What can hang from each mark:
kifi: bise gega leta mase
leta: bise kifi mase rumok
mase: kifi leta rumok
rumok: bise gega leta mase
bise: kifi leta rumok

Known rows, with every way that one mark hangs from another:
kifi(mase): [-0.41 -0.24  0.47  0.81  1.53  0.76 -0.41 -0.14  0.13  0.65  1.41  0.04
 -0.23  1.27  0.03  1.23  0.11  0.42  0.23  0.03 -0.11  1.15  0.44  0.96]
rumok(bise(kifi leta) gega mase): [ 1.26  2.42  1.30 -0.77  8.99 -2.09 -0.60 -0.44 -0.51  1.65  1.18 -1.12
  2.02  1.47  2.73  1.16  0.01  1.65  3.43  0.97  0.01 -3.07  1.16 -0.27]
leta(bise): [-0.29 -0.09  0.33 -0.44  1.47 -0.80 -0.20 -0.07 -0.18 -0.03  0.63 -0.26
  0.22  0.29  0.33  1.46  0.02  2.37  0.89 -1.38  0.06 -0.54 -0.26  0.24]
kifi(mase(rumok)): [ 0.30  0.11  0.25  0.69  1.76  0.90 -0.39 -0.27  0.26  0.25  2.10 -0.46
  0.65  0.95  0.01  2.19  0.16  2.10  0.30  0.23  0.26  1.55  0.44  1.03]
mase(kifi(leta(bise)) rumok(gega)): [ 0.74  0.59  0.24  0.04  4.14 -0.99 -1.42 -0.37 -0.07 -0.15  3.22 -0.88
  2.13  1.18  0.72  1.44  0.57  5.43  1.61 -0.80  0.86  1.66  0.23 -0.08]
bise(kifi(gega) rumok): [ 1.33  1.67 -0.21 -0.29  3.92 -1.37 -0.07 -0.53 -1.10  1.72  1.93  0.16
  1.68  1.15  0.70  0.75  0.59  1.34  1.53  0.71  0.00  2.72  0.25 -0.43]
rumok(bise gega mase): [ 0.66  1.24  2.17 -0.39  6.13 -2.22 -0.41 -0.35 -0.24 -0.35 -0.05 -1.02
  1.72  1.03  1.60  1.48  0.32  2.44  2.26 -0.48  0.16 -3.78  1.33 -0.24]
rumok(bise mase): [ 0.53  0.91  1.05 -0.24  4.39 -1.55  0.42 -0.10 -0.39 -0.35  0.63 -1.13
  1.35  0.98  1.38  1.78  0.30  1.65  1.09  0.75  0.11 -3.00  1.33 -0.06]
kifi(gega): [-0.18 -0.28  0.31  1.26  1.91 -0.81 -0.37 -0.19  0.14  0.08  0.51  0.50
  0.17  0.19 -0.44 -0.20 -0.47  0.11  0.54 -2.38 -0.12  1.98  0.20 -0.61]
kifi(gega leta(mase)): [-0.18 -1.89 -0.09  2.17  2.80 -0.31 -1.79 -0.36 -0.30  1.49  1.87  0.68
  0.82  0.78  0.30  0.51  0.38  0.60  0.76 -3.88 -0.27  3.10  0.17 -0.30]
mase(leta(kifi(bise gega))): [-0.36 -0.11 -0.24  0.68  1.49  0.77 -1.42  0.06  0.30  1.10  2.72 -0.32
 -0.27  0.05  0.65  0.36  0.03  0.50 -0.12  0.28  0.32  2.28  0.10  0.34]
bise(kifi(gega mase(leta)) rumok): [ 1.06  1.48 -0.25  0.42  4.83 -0.78 -0.52 -0.46 -0.98  2.83  3.26 -0.31
  2.09  1.96  1.06  1.23  0.51  1.72  1.71  1.66  0.08  3.59  0.54  0.21]
kifi(gega leta mase): [-0.88 -2.30  0.13  3.06  3.43 -0.18 -2.23 -0.41 -0.25  2.19  2.83  0.83
  0.35  1.80  0.13  0.85  0.00  1.82  0.42 -2.64 -0.32  3.84  0.73  0.65]
leta(kifi(mase)): [-0.46 -0.31  0.69  0.29  2.58  1.63 -1.15 -0.39  0.45 -0.35  2.42  0.65
 -2.03  1.29  0.39  1.07  1.09 -0.67 -0.57 -0.27  0.00  2.59  0.06  1.40]
leta(bise rumok): [ 1.22 -0.31  0.62 -0.50  2.25 -1.24  0.07 -0.06  0.02 -0.39  0.67 -0.66
 -0.32  0.48  0.19  3.88 -0.19  2.83  0.90 -3.10  0.16 -0.61 -0.89  0.54]
rumok(leta mase): [-0.65  0.68  0.03 -0.19  4.26 -1.23 -1.16 -0.11  0.39  0.77  0.81 -0.85
  2.52  0.98  0.81  1.15  0.84  1.03  1.76  0.95 -0.13 -2.55  0.78 -1.01]
kifi(bise): [-0.30  0.65  0.30 -0.28 -0.37  0.60 -0.46  0.03 -0.07  0.57  1.44 -0.06
 -0.15 -0.21 -0.19  2.25 -0.28  1.91  0.02 -0.72 -0.09 -0.43  0.40  0.51]
leta(bise kifi(gega) mase rumok): [ 1.36 -0.46  1.52  0.01  6.48  0.13 -0.92 -0.57  0.60 -1.21  3.18  0.15
 -1.52  1.38  0.54  5.17  1.19  0.79  1.38 -6.71  0.06  3.06 -1.22  0.98]
kifi(bise gega): [-0.49  0.36  0.58  1.03  1.55 -0.23 -0.89 -0.18  0.08  0.59  2.05  0.48
  0.08 -0.02 -0.56  2.06 -0.76  2.08  0.57 -3.09 -0.21  1.57  0.58 -0.10]
leta(bise kifi mase): [-0.10 -0.01  1.03 -0.79  4.34  1.10 -0.94 -0.44  0.32 -0.89  2.75  0.22
 -1.18  1.07  0.92  2.86  1.70  0.18  1.00 -3.29  0.07  1.76 -0.66  1.02]
leta(rumok(bise(kifi))): [ 2.12  0.63  0.43 -0.39  3.04 -1.00  0.83 -0.15 -0.39  0.12  0.83 -0.88
  0.54  0.57  0.93  3.10 -0.20  1.28  0.55 -0.79 -0.05 -0.41 -0.38  0.34]
kifi(gega mase(leta)): [-0.60 -0.64  0.22  2.36  3.24  0.03 -1.06 -0.12  0.30  1.68  2.43 -0.14
  0.68  1.35  0.07  0.51 -0.58  0.60  0.92 -1.12  0.01  3.34  0.59  0.32]
bise(kifi(gega)): [ 0.46  0.90 -0.05  0.37  3.44 -0.71 -0.47 -0.26 -0.50  1.42  1.85  0.32
  1.67  0.76  0.68 -0.19 -0.33 -0.59  1.67 -0.48 -0.31  3.44  0.13 -0.48]
leta(rumok): [ 1.55 -0.20  0.29 -0.09  0.85 -0.44  0.34  0.04  0.19 -0.39  0.14 -0.39
 -0.55  0.17 -0.09  2.39 -0.22  0.51  0.00 -1.77  0.09  0.01 -0.65  0.34]
mase(kifi(gega) leta rumok(bise)): [ 1.26  1.59 -0.52  0.90  4.36 -1.05  0.24 -0.06  0.16  0.05  3.92 -2.07
  3.05  0.88  0.99  0.88 -0.39  4.09  1.03  1.41  1.13  2.26  0.67 -0.67]

Rows:
[ 1.54  0.43  0.11  0.05  2.56 -1.01 -0.27  0.08 -0.17  1.40  0.95 -1.56
  1.55  0.21  1.43  1.22 -0.42  1.39  1.09  0.76  0.37 -0.39 -0.31  0.04] -> mase(leta(rumok(bise(kifi) gega)))
[-0.36 -0.26 -0.17  1.43  3.21 -0.83 -1.18 -0.13 -0.14  0.50  2.71  0.22
  0.75  1.67  0.15 -0.50  0.06  1.44  0.64 -1.26  0.11  3.45  0.51 -0.49] -> mase(kifi(gega leta))
[ 0.14  0.06  0.66  0.19  3.35  1.44 -0.80 -0.48  0.41 -0.72  2.91  0.09
 -1.28  1.11  0.62  2.06  1.12  1.00 -0.61  0.09  0.26  2.08  0.16  1.48] -> leta(kifi(mase(rumok(bise))))
[ 0.73  1.01 -0.50  0.11  5.28  0.51 -0.72 -0.69  0.04  1.61  2.37  0.41
 -2.36  1.40  0.63  1.23  0.88  1.14  0.15  0.65  0.28  0.95  0.05  0.85] -> bise(leta(kifi(gega mase)) rumok)
[ 0.11  0.76  1.51  0.08  5.79 -1.65 -1.92 -0.17 -0.07  0.22  1.57 -0.43
  1.66  1.88  1.14  0.20  0.64  1.87  2.54 -0.64  0.31 -0.36  1.23 -0.38] -> rumok(gega mase(kifi(leta)))
[ 1.08  1.36  1.10 -0.89  3.67 -1.69 -0.52 -0.38 -0.52  0.27  0.06 -0.44
  0.95  0.96  0.57  1.30  1.12  2.59  1.50  0.47  0.41 -2.03  0.84 -0.16] -> bise(rumok(gega mase))
[-0.80 -1.40 -0.04  1.97  1.47 -0.37 -2.30 -0.22 -0.51  2.19  2.88  0.74
  0.40  0.30 -0.07  1.89 -0.39  3.40  0.17 -3.32 -0.31  2.34  0.68  0.19] -> kifi(bise gega leta)
[ 0.38  0.94  0.55  0.46  3.47  0.29  0.07 -0.19  0.25 -0.49  2.22 -0.15
  0.82  1.41  0.14  0.99  0.55 -0.87  1.53 -2.52  0.05  2.53  0.14 -0.37] -> leta(mase(kifi(gega)))
[-0.92  0.14  1.04  1.80  3.10  0.60 -1.27 -0.32  0.21  1.24  3.40  0.50
 -0.07  1.29 -0.55  3.33 -0.64  2.51  0.83 -3.10 -0.34  2.71  1.02  0.91] -> kifi(bise gega mase)
[ 0.21 -0.33 -0.48  1.04  3.46 -0.83 -1.46 -0.30 -0.90  2.44  2.38  0.49
  1.95  0.99  1.09 -0.35 -0.08  0.31  1.38 -0.56 -0.38  3.95  0.25 -0.31] -> bise(kifi(gega leta))
[-0.51  0.98  1.15 -0.35  5.90 -1.89 -1.90 -0.40  0.54  0.71  0.14 -0.75
  2.80  1.06  1.05  0.89  0.88  1.79  2.87 -0.33 -0.08 -3.40  0.77 -1.17] -> rumok(gega leta mase)
[ 1.14  0.08  0.82 -0.54  2.09  1.11 -0.93 -0.20  0.51 -0.74  2.52  0.16
 -2.51  0.42  0.11  4.16  0.63  0.94 -0.77 -2.33  0.11  1.40 -0.63  1.43] -> leta(kifi(bise) rumok)
[ 1.86  0.28  1.35 -0.26  3.20 -1.39  0.35 -0.29  0.04 -0.57 -0.31 -0.76
 -0.01  0.31  0.57  2.91 -0.17  2.19  0.71 -2.19  0.13 -1.99 -0.42  0.27] -> leta(rumok(bise gega))
[ 1.32  0.08  0.21  0.21  1.87 -0.88 -0.12  0.13  0.03  0.96  0.49 -1.55
  1.06  0.02  1.05  1.30 -0.44  1.62  0.65  0.30  0.44 -1.14 -0.30  0.06] -> mase(leta(rumok(bise gega)))
[ 1.32  0.75  0.25 -0.13  3.43 -0.03 -0.88 -0.31  0.33  0.04  2.26 -1.66
  1.57 -0.30  1.60  1.14  0.53  3.55  0.35  1.56  1.02  0.02  0.07  0.39] -> mase(leta(kifi) rumok(bise gega))
[ 0.32 -0.35 -0.22  0.15  0.81  0.61 -1.67 -0.24 -0.96  2.24  2.99 -0.06
  0.68  0.64  0.61  3.64  1.18  3.77  0.10 -1.28 -0.04  0.11  0.45  0.81] -> kifi(bise(rumok) leta(mase))
[ 1.46  2.02  0.05 -0.08  4.25 -0.91 -0.07 -0.13  0.13  0.01  3.06 -2.38
  3.07  0.72  1.44  0.79 -0.04  4.60  1.42  2.20  1.25  0.27  0.57 -0.41] -> mase(kifi leta rumok(bise gega))
[ 0.76  1.47 -0.19 -0.11  5.30 -0.21  0.45 -0.39 -0.57  2.02  1.95 -0.78
  0.62  1.27  1.91  1.31 -0.32  0.96  1.26  1.85 -0.22 -0.80  0.45  0.55] -> rumok(bise(kifi(mase) leta))
[-0.44 -0.47 -0.15  0.52  2.76 -0.12 -1.38 -0.02  0.26  0.87  2.41 -0.44
 -0.04  0.40  0.93  0.25  0.18  1.19  0.43 -0.35  0.42  2.13 -0.31  0.27] -> mase(leta(bise kifi(gega)))
[ 0.62  0.85  0.06 -0.33  2.56 -0.64 -0.88 -0.47  0.59  0.03  0.68 -0.91
  2.66 -0.39  0.29  1.40  0.50  3.59  1.23  0.05  0.42 -1.19 -0.13 -0.69] -> mase(rumok(gega leta))
[ 0.50  1.10  0.29 -0.91  4.15 -0.96 -0.24 -0.40 -0.92  1.47  2.42 -0.40
  1.25  1.62  1.03  2.65  0.69  3.46  1.77  0.21  0.07  0.98  0.03  0.66] -> leta(bise(kifi(mase) rumok))
[-0.68  0.82  0.67  1.30  4.10  0.00 -1.31 -0.65  0.02  1.90  3.61  0.19
  0.66  1.66 -0.45  4.19  0.26  4.27  0.96 -2.02 -0.26  1.45  1.02  0.49] -> kifi(bise(rumok(leta)) gega mase)
[ 0.95  0.54  0.44 -0.61  2.99  0.10 -0.02 -0.30  0.06 -0.50  2.03 -0.93
  1.56  0.30  0.57  3.55  0.76  2.83  1.82 -2.92  0.38  0.29 -0.43  0.35] -> leta(bise mase(rumok))
[ 1.04  1.67 -0.76  0.30  6.30  0.26 -0.46 -0.40 -0.19  2.86  2.64  0.07
  0.92  1.00  1.51  0.25 -0.35 -1.91  2.76 -0.83 -0.35  2.80 -0.20 -0.31] -> bise(kifi(gega) leta(mase))
[ 0.64  1.12  0.16 -0.65  4.27 -1.72 -0.23 -0.48 -0.92  1.14  1.97 -0.14
  1.39  1.10  0.81  1.94  0.41  3.31  1.93 -1.00  0.07  1.43 -0.14 -0.05] -> leta(bise(kifi(gega) rumok))
[ 2.19  0.94  0.89 -0.49  4.96 -1.61  0.50 -0.09 -0.42  0.05  1.24 -1.18
  1.15  1.18  1.34  3.63  0.01  1.31  1.40 -0.60  0.05 -1.13  0.28  0.28] -> leta(rumok(bise(kifi) mase))
[-0.07 -0.56 -0.42  0.20 -0.06  0.01 -1.68 -0.19 -1.02  2.26  2.48  0.10
  0.28  0.35  0.37  2.76  0.71  4.67 -0.50 -0.03  0.04 -0.24  0.60  0.77] -> kifi(bise(rumok) leta)
[ 0.92  1.45 -0.78 -0.23  2.89 -0.52 -0.34  0.15  0.20  0.19  3.92 -2.17
  2.74  0.81  0.95  1.30 -0.03  4.63  1.39  1.79  1.23  1.92  0.11 -0.15] -> mase(kifi leta(bise) rumok)
[ 1.58  1.14 -0.07 -0.07  3.20 -0.73  0.46 -0.39 -0.31  0.01  1.90 -0.99
  2.41 -0.02  0.88  1.90 -0.05  3.15  0.79  0.33  0.38  0.76  0.36 -0.10] -> mase(rumok(bise(kifi(gega))))
